What can hang from each mark:
P: S V
S: P Q
M: N
U: H S
V: P Q U
H: M
N: U
K: P T W
Q: K S V

Known rows, with every way that one mark hangs from another:
K(P(V) T W): [ 6.73 -2.19  4.67 -3.21  0.74  4.26 -4.01  2.22 -3.33 -4.94 -0.65  3.01
  0.68  0.97 -2.01 -3.01  0.99  3.56 -2.64  0.77 -1.35  1.79  0.82 -0.95]
Q(S V(U(H(M)))): [ 1.11  0.64  2.23 -1.35 -0.49 -5.17 -0.12  1.31  1.60 -1.96 -2.70 -3.54
 -3.86 -2.24  0.52  2.66 -1.57  2.25 -1.46  3.09  0.27 -2.96  1.64 -1.27]
V(Q(K S(P)) U(H)): [-0.42  2.77  5.23  0.87 -2.03 -2.39  1.20 -1.15  0.96  1.04 -0.06 -2.95
  0.29 -1.35 -1.05  2.45  0.20  1.16 -1.40 -0.14 -1.66 -2.12  2.79 -1.70]
N(U(H(M) S(P Q))): [ 0.81 -0.23 -0.06 -1.65 -1.81 -1.90  0.71  0.21  3.64  0.93  1.82  0.37
  0.00 -1.17  0.74 -1.14 -1.43  1.02  1.31  0.79  0.21 -2.99  1.70 -0.32]
U(H S(P)): [ 1.77 -1.58 -1.29 -1.93 -0.94 -0.61  0.46  2.24  1.83  4.84  1.66  0.76
 -2.69 -2.43 -2.73  0.36 -2.23 -1.58  0.51  0.65  0.41 -2.77  0.35 -1.21]
M(N(U(S(P)))): [ 2.61 -1.70  2.48 -2.58 -3.41 -2.19  1.70  0.73  0.33  0.55  0.36  0.45
  0.34 -0.59 -0.48  0.27 -1.74 -0.38 -1.66  1.06  0.96 -1.72  4.77 -0.20]
U(H(M(N)) S(P Q(V))): [ 1.32 -2.41 -0.66 -1.23  0.15 -1.99  0.10  2.95  4.01  4.45  0.44 -0.45
 -3.86 -0.79 -1.06  2.94 -3.94  2.65 -0.03  1.21 -0.18 -1.09  0.20 -4.11]
K(P(S V(U)) T W): [ 6.53 -0.76  4.77 -1.83 -0.21  6.68 -4.01  1.01 -4.40 -4.15 -0.70  4.70
  1.32  0.19 -1.67 -3.72  0.33  4.75 -2.78  2.17 -1.18  2.42  1.26 -0.44]
N(U(H S(P Q(K V)))): [-0.03 -0.01 -0.94 -0.45 -2.41 -2.38  0.76 -0.68  2.82  0.55  1.27  0.03
 -0.51 -2.66  0.46 -1.65 -0.09  2.06  0.24  0.23  1.12 -3.18  2.26  1.30]
S(P): [ 3.73 -2.35 -0.05 -2.23 -1.21 -0.68  1.00  1.02  0.28  1.29 -1.05 -0.90
 -0.29  0.95 -2.48  1.77 -2.41 -3.70 -0.49  1.14  2.08 -1.73  4.29  0.05]
P(S V(Q U)): [ 3.08  2.60  5.31  0.12 -0.70  3.35  2.17  0.85 -1.25  3.17 -3.11  1.37
  1.90 -3.27 -2.00 -0.93 -3.15 -1.54 -1.25  3.15  0.06 -0.04  4.47  1.57]
S(P Q(K(T W) V(U(H)))): [ 1.18 -2.22 -0.04  1.29 -0.97 -0.08 -1.26 -0.51  1.32 -1.26 -1.93 -0.52
 -1.98  0.70 -0.45  1.58 -0.48  4.84 -2.98  0.74  1.51 -0.54  2.18 -1.25]
U(H(M) S(P Q(V))): [ 1.24 -1.84 -1.53 -0.73  0.73 -1.85 -0.08  2.71  4.50  3.97  0.63 -0.67
 -3.79 -1.32 -1.42  1.97 -3.61  1.58  0.90  1.22  0.09 -1.61 -0.36 -3.22]
Q(K S(P(V(U(H(M)))))): [ 1.78 -0.45  3.42 -1.87 -3.69 -3.54  0.16  4.44 -1.59  0.80  0.04 -4.47
 -2.60 -1.72 -2.38  1.76 -1.22  1.67 -1.66  0.30  0.52 -0.85  4.91 -1.26]
S(Q(K(T W))): [ 2.51 -1.53  2.70 -0.75 -3.52 -1.22 -0.49  2.97  1.54  0.19 -0.71 -1.46
 -0.34 -1.65 -2.45 -1.37  0.37  0.49 -1.37  0.78  1.09 -2.47  2.61 -0.81]
P(S V(Q(K(W)) U(H))): [ 1.83  1.96  5.45  0.98 -1.48  3.56  1.14  0.90 -0.92  3.55 -1.93  0.38
  0.40 -3.98 -2.30 -0.87 -1.25  1.32 -2.10  1.38  0.15  0.13  3.12  0.99]
P(V): [ 3.79 -0.76  3.64 -3.46 -0.57  0.05  1.83  4.18 -0.59  1.86 -3.19 -0.87
  0.00 -2.66 -2.37 -0.31 -2.63 -3.25 -1.57  1.73  1.33 -1.65  3.64  1.85]
V(P Q U): [-0.03  1.17  5.55  1.35 -0.62  1.10  2.52 -0.85  0.42 -2.88 -2.97 -0.34
  3.06 -1.57 -1.66  3.54 -0.93 -3.06 -1.81  1.18 -1.14 -1.64  3.89  0.40]
N(U(H(M) S(P Q(V)))): [ 0.63 -0.39 -0.65 -0.95 -1.05 -2.47  0.60 -0.34  3.97  0.21  1.21  0.01
 -0.80 -1.35  1.08 -0.65 -1.36  2.09  0.94  0.84  0.51 -2.70  1.55 -0.24]
U(H S): [ 1.49 -0.68  0.15 -2.34 -1.49 -1.54  0.86  3.04  2.53  4.83  1.57 -0.05
 -2.51 -4.48 -2.76 -0.61 -1.44 -2.13  0.63  0.79  0.23 -4.03 -0.53 -0.77]
K(P(S V(Q U(H))) T W): [ 5.72  0.35  5.52 -0.92  0.72  6.64 -3.88 -0.19 -3.42 -3.22 -0.52  4.56
  1.51  0.06 -1.31 -3.16  0.90  5.47 -2.38  1.44 -2.46  2.41  0.63 -1.53]
Q(K(T)): [ 3.58 -1.17  2.16 -0.97 -4.00 -3.40  0.68  2.56 -0.23  0.08  1.04 -3.49
 -0.82 -4.05 -3.04 -0.21  1.56 -0.34 -1.67 -0.90  1.22 -3.06  3.45 -0.59]
V(P Q(K(T W) S) U): [ 0.13  1.02  7.03  2.52 -2.71 -0.31 -0.12  0.42 -1.85 -5.67 -0.88 -1.23
  0.66 -1.97 -2.20  2.14  1.37  1.56 -3.04  0.43 -2.25 -0.40  4.19 -1.90]

Rows:
[ 1.12  0.04  0.94 -2.00 -2.07 -2.93  1.13  0.51  3.60  0.53  2.35 -0.62
 -0.41 -2.90  0.28 -1.49 -0.39  0.28  1.15  0.33  0.24 -3.81  1.00  0.20]	N(U(H(M) S))
[ 1.23 -0.02  1.56 -0.74 -0.70 -1.80  1.12  0.72  3.15 -0.06 -4.14 -1.22
  0.10 -1.50 -0.27  0.89 -2.21 -0.71 -1.24  3.10  1.67 -3.13  2.29  1.06]	S(Q(V(U)))
[ 2.12 -0.76 -0.02 -0.50 -0.93 -2.21  0.81  3.01  2.73  1.94 -0.58  0.08
 -1.52 -3.06 -2.84 -1.31 -2.87 -2.13  0.39  2.53  1.18 -2.39  1.68  0.21]	U(S(Q(V)))
[ 0.54  1.94  4.85  2.30 -1.63  2.66  2.27 -1.08 -0.48 -1.47 -2.72  0.69
  2.98 -2.57 -2.08  2.58 -1.39 -2.72 -1.17  2.29 -0.71 -1.06  4.83  0.53]	V(P(S) Q U)
[ 1.98 -1.39  2.78 -3.21 -2.86 -1.39  1.60  1.14  0.25  2.07 -0.12  0.85
 -0.28 -1.42  0.19  0.45 -1.77  1.09 -2.05  0.79  0.41 -1.70  3.89 -0.35]	M(N(U(H S(P(V)))))
[ 7.28 -1.43  3.98 -2.20 -0.28  5.85 -4.20  2.09 -4.17 -3.42 -0.37  4.09
  0.62 -0.02 -2.45 -4.04  0.50  3.89 -2.01  1.87 -0.92  2.34  1.81 -0.76]	K(P(S V) T W)
[ 1.85  2.73  5.13  0.62 -1.67  2.80  1.98  1.00 -0.98  4.37 -2.15 -0.03
  0.93 -4.70 -2.06 -0.46 -1.72  0.46 -1.69  1.54  0.03 -0.45  3.76  1.25]	P(S V(Q(K) U(H)))
[ 2.54 -1.00  1.62  1.97 -1.22  0.64 -2.93 -1.33 -1.05 -4.33 -0.18 -1.29
 -2.10 -2.91 -1.20 -0.10  3.24  8.30 -3.84 -0.64  0.87  0.27  0.27 -0.05]	Q(K(P(S) T W) V(U(H)))
[ 0.19 -1.23  0.14  2.02 -0.91 -3.68  0.81  0.26  2.22 -0.37 -0.07 -4.38
 -3.41 -3.70 -1.79  2.90  0.05  3.90 -2.69 -0.98  1.99 -1.41  0.92  0.17]	Q(K V(U(H(M) S(P))))
[ 1.34 -0.04  1.69 -2.73 -2.15 -3.10  1.31 -0.23  3.55 -0.25  0.66 -1.97
  0.36 -2.07  1.31 -0.18  0.32  0.16  0.62  0.15  0.82 -4.39  1.88  0.51]	N(U(H(M)))
[ 5.14  0.10  6.69 -2.12  1.30  4.24 -4.05  0.70 -3.05 -5.10 -0.65  3.27
  1.11  1.11 -0.81 -2.37  1.22  5.29 -2.78  0.91 -3.34  1.85  0.11 -2.15]	K(P(V(Q(S) U(H))) T W)
[ 4.62 -1.70  2.27 -0.86 -0.93  4.02 -3.41  1.04 -0.65 -2.30 -1.28  1.44
  0.60  1.03 -2.94 -2.53  0.13  1.85 -0.50  1.99  1.28  1.26  1.82  0.88]	K(P(S(Q(V))) W)
[ 3.51  0.48  6.19 -0.93 -0.80 -1.09  0.42  3.49 -1.25  0.11 -1.49 -1.63
 -0.57 -2.42 -2.85 -0.91 -0.59 -0.02 -2.04  0.52 -0.87 -0.08  4.21 -0.90]	P(V(Q(K(T W) S)))
[-0.57  3.31  6.19  0.62 -2.42 -3.06  1.44 -0.50  1.50  0.98 -0.14 -3.45
  0.43 -2.87 -1.08  1.75  0.76  0.72 -1.28 -0.03 -1.82 -2.99  2.17 -1.34]	V(Q(K S) U(H))
[ 0.01 -0.06  1.47  0.16 -2.16 -2.73  1.03  1.12  3.01  0.86 -2.93 -3.25
 -0.77 -3.13 -0.76  1.27 -0.44  1.69 -1.79  1.06  1.95 -3.22  2.10  1.07]	S(Q(K V(U(H))))
[ 0.23 -1.50  1.82  1.22 -1.96 -0.66 -0.78  1.22  1.41 -2.73 -2.73 -1.35
 -1.62 -2.73 -0.82  1.24  0.74  4.05 -3.11  1.05  0.99 -2.01  1.68 -0.34]	S(Q(K(T W) V(P U(H))))
[ 1.50  0.07  1.18 -1.94 -1.96 -0.32 -0.35  4.12  1.35  4.30  1.17  0.59
 -1.28 -4.70 -2.40 -1.80 -0.90  1.53  0.12  0.39 -0.90 -2.53 -0.05 -0.98]	U(H S(Q(K(P(V) T))))
[ 3.24 -1.59  4.55 -2.69 -2.07 -2.43  0.85  3.62  1.72 -0.02  0.41 -2.52
  0.52 -0.33 -0.90  1.34 -2.17  2.05 -0.96  0.16 -0.08  0.04  3.48 -1.80]	H(M(N(U(S(Q(K(P(V))))))))
[ 1.27 -0.15  0.19 -0.66 -3.30 -1.93  1.15  0.01  1.69 -0.44  1.65  0.35
  1.25 -1.65 -0.77 -2.74 -0.72 -0.39  0.51  0.72  1.40 -2.42  4.03  1.97]	N(U(S(P Q(K))))
[ 3.12 -2.27  2.98 -2.42 -1.85 -2.98  1.23  2.52  2.91  0.55  0.50 -1.95
 -0.34  0.89 -0.46  2.28 -3.13  0.44 -0.39  1.07  0.43 -0.90  3.55 -2.82]	H(M(N(U(S(P Q)))))
[ 0.27  0.29  1.05 -1.33 -2.96 -3.11  0.99  1.02  3.97  1.05  2.28 -1.12
 -0.13 -3.23  0.32 -1.78 -0.17  1.44  1.06  0.05  0.31 -3.68  1.35  0.18]	N(U(H(M) S(Q(K))))
[ 2.12 -1.61  1.87 -1.85 -2.85 -2.51  1.39  0.30  1.16  0.17 -0.72  0.38
 -0.12 -0.55  0.19  0.49 -2.00  1.00 -1.88  1.53  1.05 -1.49  4.68 -0.22]	M(N(U(S(P Q(V)))))
[ 0.85  0.43  4.96  1.28 -3.19 -3.32  1.34  2.87 -0.83 -2.18 -0.96 -4.02
  0.20 -3.22 -3.93  2.59  0.65 -2.47 -0.61 -0.20 -0.95 -1.47  6.59 -1.20]	V(P Q(K S))
[ 1.34 -1.12  2.62 -2.29 -1.76 -1.33  0.13  5.41  2.74  4.97  1.36 -1.30
 -1.89 -3.10 -2.19  0.83 -2.30  2.81 -0.19  0.00 -1.07 -1.00  0.14 -2.87]	U(H(M(N)) S(Q(K(P(V)))))
